What can hang from each mark
zepi: tagu
bepig: rizu tuso
tibude: zepi
tagu: rizu zepi
mifo: futo vilon vomuz
ravin: rizu
vomuz: mifo
babo: tuso
vilon: mutip
tuso: babo
rizu: bepig tibude
futo: mifo tibude

Each row was made from one small tree. Brackets hold a mark, then the marks that hang from it, in alphabetical order. Every link used is in the known rows. Write each row's tree.
In the rows, 128 means zero.
Known rows
[bepig tuso]: [ 91 139 154 135  86 102 195 108 153 141 146  89 154 124 112 109 151 115
 118 150 154 135 127 112]
[babo tuso]: [ 87 152 128 130 120 107 153 100 170 179 151  89 156 124 133 129 120  96
  96 135 136 139 119 102]
[mifo [futo [tibude [zepi [tagu rizu]]]] [vilon mutip] vomuz]: [157 154 111 152 184 155 160 130 133 150 200 174 136  94 189 129 109  99
 223  84  99  90  95 150]
[futo [mifo vilon vomuz] [tibude [zepi [tagu rizu]]]]: [152 164  80 135 141 136 161 140 129 117 135 193 158 109 154 143  96  85
 151  86 138  75 118 136]
[zepi [tagu rizu]]: [115 122 100 174 125 162 153  99 131 147 161  93 151 147 115 153 115  93
 119 126 166 102 145 113]
[vilon mutip]: [127 116 140 114 164 166 158 113 122 112 159 127 160  88 138 160 139 109
 102 123 181 132 117 109]
[tagu [rizu bepig tibude]]: [123 133 100 168 134 148 133 102 162 119 154  82 143 136  74 116 103  54
 119 150 143 136 134  92]
[tibude [zepi [tagu [rizu [bepig tuso]]]]]: [112 133 145 173 104 131 173 114 135 154 122  85 156 163  95 121 151  78
 159 112 138 125 122  85]
[tibude zepi]: [132 130 162 123 127 130 181 137 119 154 124 103 152 121 100 129 133 105
 143 106 148 124 114  96]
[futo mifo tibude]: [132 144  65 107 130 140 140 124 123  84 110 182 146  80 131 150  82 117
  85 117 182  86 119 119]
[vomuz [mifo futo vilon]]: [121 121 120  94 108  89 203 102 131 152 142 140 136 105 145 160  89 147
 150  95 129 105 116 164]
[rizu bepig]: [109 156 104 135 131 140 159 123 162 122 134  89 158 121  86 117 127 108
 122 142 142 133 115  89]
[vomuz [mifo futo]]: [119 112 108  98 114  94 188  94 118 138 130 130 133  91 124 152  94 143
 133 101 143 107 120 134]
[tibude [zepi [tagu rizu]]]: [127 122 144 161 120 145 169 121 118 158 129  95 153 149 102 139 132  87
 150 102 148 113 127  95]
[zepi tagu]: [ 98 123 101 154 112 156 159 114 122 154 135  97 166 123 125 148 123 111
 119 122 167  97 139 116]
[ravin [rizu tibude]]: [ 98  90 148 126 146 134 135 117 131 132 131  97 156  87  98 123 116  79
 109 157 145 127 150 120]
[tagu [rizu bepig] zepi]: [122 158 106 157 145 149 151  88 166  93 213  85 144 161  74 125 115  71
 134 130 146 133  88  74]
[rizu [bepig [tuso babo]] [tibude [zepi tagu]]]: [ 70 140 115 185  77 120 137 114 146 145  82  59 174 124  90  85 162  48
 160 133 139 149 120  80]
[tagu [rizu [bepig [tuso babo]] tibude] zepi]: [ 99 149 105 177 116 134 136  81 167  96 196  67 148 150  78 102 128  44
 138 138 150 148  93  78]
[mifo futo [vilon mutip] vomuz]: [150 154 121 123 189 140 187 129 132 160 220 159 145  81 186 124 118 124
 206  95 108 110 105 157]
[futo [mifo [vilon mutip] vomuz] [tibude [zepi [tagu rizu]]]]: [154 157  86 132 154 147 154 133 125 106 140 204 162 101 166 154 107  80
 149  83 145  81 114 135]
[vomuz mifo]: [112 117 122  90 107 100 192 101 130 136 124 118 151  96 116 165 110 126
  94 110 156 113 127 133]
[bepig [rizu [tibude [zepi tagu]]] [tuso babo]]: [ 98  99 155 182  90 114 164 104 144 133 119  58 184 132 126 103 177  52
 160 139 144 146 173  96]
[tagu [rizu [bepig tuso] [tibude zepi]]]: [117 135 130 177 110 126 150 101 165 127 140  76 142 154  69  97 128  44
 142 147 129 148 128  82]

Write each row's tree
[152 159 102 129 188 152 161 135 139 140 205 178 136  69 195 128 100 118
 200  99 108  93  93 158]
[mifo [futo tibude] [vilon mutip] vomuz]
[144 164  94  99 149 117 195 135 129 128 173 170 166  96 148 138 110 120
 125 101 148 104 134 148]
[futo [mifo vilon vomuz]]
[150 157 111 141 180 152 164 139 128 152 185 174 143  84 194 128 111 108
 220  83 102  89  91 151]
[mifo [futo [tibude [zepi tagu]]] [vilon mutip] vomuz]
[141 158  79 137 178 142 151 128 130 143 181 146 123  59 148 100  94 121
 178 108 114  86 104 117]
[mifo [futo tibude] vomuz]
[146 167 103 146 157 134 174 147 136 173 178 161 135  95 174 111  95 114
 224  88  88  80  97 153]
[mifo [futo [tibude [zepi tagu]]] vilon vomuz]
[ 88 103 140 150 136 134 130 120 140 132 100  82 167 111  81 109 135  58
 142 148 124 136 141  91]
[ravin [rizu bepig [tibude [zepi tagu]]]]
[132 147 104 128 131 134 165 132 140 145 161 154 120 107 158 132  67 142
 179 112 128  87  99 164]
[mifo [futo tibude] vilon]
[130 117 125  95 123 106 185 107 126 130 127 164 137  92 160 167  92 132
 154  86 133 104 102 158]
[vomuz [mifo [futo [tibude zepi]] [vilon mutip]]]
[ 97 149 109 170 110 132 140  82 170  95 191  72 149 158  69  97 125  38
 139 146 136 147  94  73]
[tagu [rizu [bepig tuso] tibude] zepi]
[124 129 136 169 119 145 164 120 129 152 126  89 157 155  94 133 136  82
 156 107 140 120 123  87]
[tibude [zepi [tagu [rizu bepig]]]]
[154 169  93 109 144 126 171 153 130 115 132 198 159  89 152 135  96  99
 145  87 137  86 107 137]
[futo [mifo vilon vomuz] [tibude zepi]]
[125 118 114  94 122 108 181 102 129 126 136 166 137  87 163 172  87 137
 141  95 138  98 105 165]
[vomuz [mifo [futo tibude] [vilon mutip]]]
[ 87 161 117 155 110 114 167 108 169 122 136  72 159 126  98 108 156 109
 130 144 154 149 115  94]
[rizu [bepig [tuso babo]]]
[101 103 149 168  98 113 162 100 156 121 137  61 178 118 128 102 167  64
 140 156 151 148 173 103]
[bepig [rizu tibude] [tuso babo]]
[149 164  75 102 165 145 155 137 132  92 156 212 161  68 173 152  96 104
 118 104 156  85 112 147]
[futo [mifo [vilon mutip] vomuz] tibude]
[107 103 166 169  98 107 169 107 148 128 124  60 180 127 122  96 174  58
 157 142 143 153 168  96]
[bepig [rizu [tibude zepi]] [tuso babo]]
[112 144  94 164 132 150 130  90 162  96 192  79 146 149  70 111 107  43
 132 137 145 137  92  73]
[tagu [rizu bepig tibude] zepi]
[122 125 108  97 108  96 187 107 138 139 131 152 132  95 151 162  76 142
 146  99 129  94 108 167]
[vomuz [mifo [futo tibude] vilon]]
[ 92 127  90 193  98 149 141  94 149 141 136  79 159 151  99 124 128  64
 129 143 149 117 145 100]
[zepi [tagu [rizu [bepig tuso] tibude]]]
[139 152  87 151 166 142 151 133 119 155 159 142 130  74 146  99 106 110
 202  93 105  84 101 110]
[mifo [futo [tibude [zepi tagu]]] vomuz]
[108 133  88 183 123 160 146  97 147 139 151  86 155 154 103 146 121  86
 126 132 154 108 139 101]
[zepi [tagu [rizu bepig]]]
[138 148  81 101 140 145 150 129 131  81 131 204 154  86 162 167  85 116
 101 108 178  89 113 149]
[futo [mifo [vilon mutip]] tibude]
[147 171  68 105 149 133 162 143 138 104 151 199 157  78 159 143  85 109
 121 106 149  79 119 150]
[futo [mifo vilon vomuz] tibude]
[107 113  92 180 115 162 137  99 129 148 147  90 156 137 110 143 109  71
 118 131 165 103 151 112]
[zepi [tagu [rizu tibude]]]
[105  90 166 129 140 130 142 121 125 137 117  95 157  95  94 116 123  69
 128 144 139 131 147 109]
[ravin [rizu [tibude zepi]]]
[131 131 116 170 131 144 138 110 154 125 143  83 143 144  68 110 112  47
 138 138 135 138 126  82]
[tagu [rizu bepig [tibude zepi]]]
[121 129 111 154 131 152 138  90 141 106 205  90 141 136  88 123  99  50
 122 130 159 126 100  91]
[tagu [rizu tibude] zepi]
[ 98 133  95 192 115 149 147  90 149 136 153  76 155 153 109 141 135  88
 129 130 162 117 141 106]
[zepi [tagu [rizu [bepig [tuso babo]]]]]
[146 159  86 124 151 147 158 143 119 108 128 206 170  88 173 151 113  87
 149  82 145  83 111 136]
[futo [mifo [vilon mutip] vomuz] [tibude [zepi tagu]]]
[130 112 116 118 118 114 176  96 128 132 135 161 135 111 158 173  91 121
 157  85 130  98 109 159]
[vomuz [mifo [futo [tibude [zepi [tagu rizu]]]] [vilon mutip]]]
[160 159 119 130 187 145 168 141 130 149 190 178 137  78 187 123 110 110
 218  87  99  95  88 150]
[mifo [futo [tibude zepi]] [vilon mutip] vomuz]
